Each row comes from the steps of one path. Every step used is in the known rows, and no mark comes twice. Write the path behind each row, first mark first.
In the rows, zero is written as 128.
Known rows:
luvigu retonev zube lafa kuban: [116 146 135 178 147 166 140 164 129 101  83 163  98 178 145 116 154 188]
retonev zube lafa: [106 144 128 183 131 159 123 145 121 115 101 154 110 164 133 109 147 166]
luvigu retonev zube lafa pegan lezaz kuban: [ 92 177 139 195 167 150 103 134 105 115  88 169 122 154 122  95 164 174]
pegan lezaz: [ 82 150 121 170 148 142 126 148 105 114 109 166 124 165 121 113 145 184]
pegan lezaz kuban: [ 84 166 129 175 161 139  99 129 105 108 126 168 137 171 131 104 139 180]
zube lafa pegan lezaz: [ 78 147 117 180 143 163 123 139 114 125 104 168 119 167 117 100 156 165]
pegan lezaz luvigu retonev zube lafa kuban: [109 154 137 185 146 181 169 160  96 105  77 176 105 168 138 113 133 177]
zube lafa pegan: [ 88 126 122 168 143 166 108 135 133 125 118 163 131 164 121 112 154 172]
zube lafa pegan lezaz luvigu: [ 80 135 124 175 142 183 137 130 101 129 114 177 139 154 116 109 133 161]
retonev pegan lezaz zube lafa: [108 154  93 173 126 129 156 167 126 105  90 189  78 181 144 103 140 160]
zube lafa kuban: [105 131 121 169 136 174 133 151 138 104 116 163 109 195 152 114 137 175]
lezaz zube lafa: [120 132 114 170 114 148 126 161 136 102 122 180 109 171 138 117 125 167]
zube lafa luvigu retonev pegan: [100 153 107 152 156 145 127 133 147 106  86 177 105 181 151 123 148 178]
lezaz luvigu retonev: [105 123 141 147 154 166 129 144 113 116 117 188 151 144 114 141 123 201]
lezaz luvigu: [ 94 118 133 152 145 164 126 135 111 119 132 172 153 151 122 133 122 186]
retonev zube lafa pegan: [ 88 135 129 182 146 156 112 137 123 123 100 146 123 154 122 106 169 169]
luvigu retonev: [103 136 134 153 155 146 115 152 129 112 107 179 131 156 118 132 145 206]
lafa luvigu retonev pegan lezaz: [ 76 168 107 152 176 119 133 138 119 105  75 173 111 173 137 119 163 193]
retonev luvigu: [106 147 118 149 155 152 109 150 138 107 121 195 127 173 131 116 148 191]
luvigu retonev zube lafa pegan: [ 99 141 136 178 154 157 115 147 125 121  84 163 120 147 115 115 170 184]

Write each row's path:
[ 79 145 143 173 172 150 136 144  83 124  84 168 145 125  99 121 160 195] -> lafa pegan lezaz luvigu retonev zube
[ 92 166  99 154 163  98 140 157 122  89  79 183 102 168 142 121 156 190] -> lafa luvigu retonev pegan lezaz zube
[ 89 148 128 150 166 138 103 130 129 101 108 165 142 162 131 133 149 199] -> lafa luvigu retonev
[103 124 115 170 129 146 115 153 138 110 122 173 122 160 127 114 148 169] -> lezaz zube lafa pegan
[ 91 141 131 170 150 182 141 140 103 127  98 193 136 148 107 118 134 175] -> zube lafa pegan lezaz luvigu retonev
[ 79 136 136 159 169 160 132 141  95 125 101 185 151 135  99 126 146 197] -> lafa pegan lezaz luvigu retonev
[119 156 100 169 141 135 173 187 134  92  71 197  65 194 155 111 146 182] -> luvigu retonev pegan lezaz zube lafa kuban
[ 81 140 114 169 149 119 120 158 110 108 111 169 128 149 114 111 162 184] -> lafa pegan lezaz zube
[ 79 183 115 158 189 115 107 121 118  97  93 175 124 178 148 111 155 189] -> lafa luvigu retonev pegan lezaz kuban
[117 150 135 178 140 160 126 155 124 112  86 170 107 158 126 118 147 181] -> luvigu retonev zube lafa
[105 155 106 158 153 106 151 177 121 101  77 196  91 162 128 121 153 197] -> luvigu retonev pegan lezaz zube
[ 91 155 122 179 140 150 111 125 122 103 102 140 121 171 148 110 149 161] -> retonev zube lafa luvigu
[ 89 155 135 164 169 128 106 134 117  99  91 148 136 151 133 127 163 197] -> lafa luvigu retonev zube
[ 90 175 101 163 157 141 141 137 127 107  71 181  94 184 146 110 150 171] -> zube lafa luvigu retonev pegan lezaz
[ 81 139 113 155 155 145 156 141 101 122  99 180 122 160 128 119 136 180] -> retonev pegan lezaz luvigu
[104 145 142 167 158 137 118 155 116 111  90 161 125 146 118 128 160 203] -> luvigu retonev zube
[ 93 171 121 161 180 124 119 142 117 109  92 189 114 172 134 111 153 195] -> luvigu retonev pegan lezaz kuban
[ 91 157 114 155 166 127 145 159 118 115  75 187 100 166 123 119 159 199] -> luvigu retonev pegan lezaz
[106 132 148 161 157 155 133 147 102 116  99 171 143 134 116 135 137 199] -> lezaz luvigu retonev zube
[108 172 110 175 134 138 132 152 122  89  93 187 106 172 141 113 130 169] -> pegan lezaz zube lafa luvigu retonev
[ 81 161 125 186 156 159  96 122 114 118 122 169 133 172 128  91 149 161] -> zube lafa pegan lezaz kuban
[ 65 141 122 168 162 140 115 139 106 123 107 160 137 154 109 109 168 186] -> lafa pegan lezaz
[115 150 100 154 143 124 133 152 151  93  89 186  96 177 155 124 143 177] -> lezaz zube lafa luvigu retonev pegan
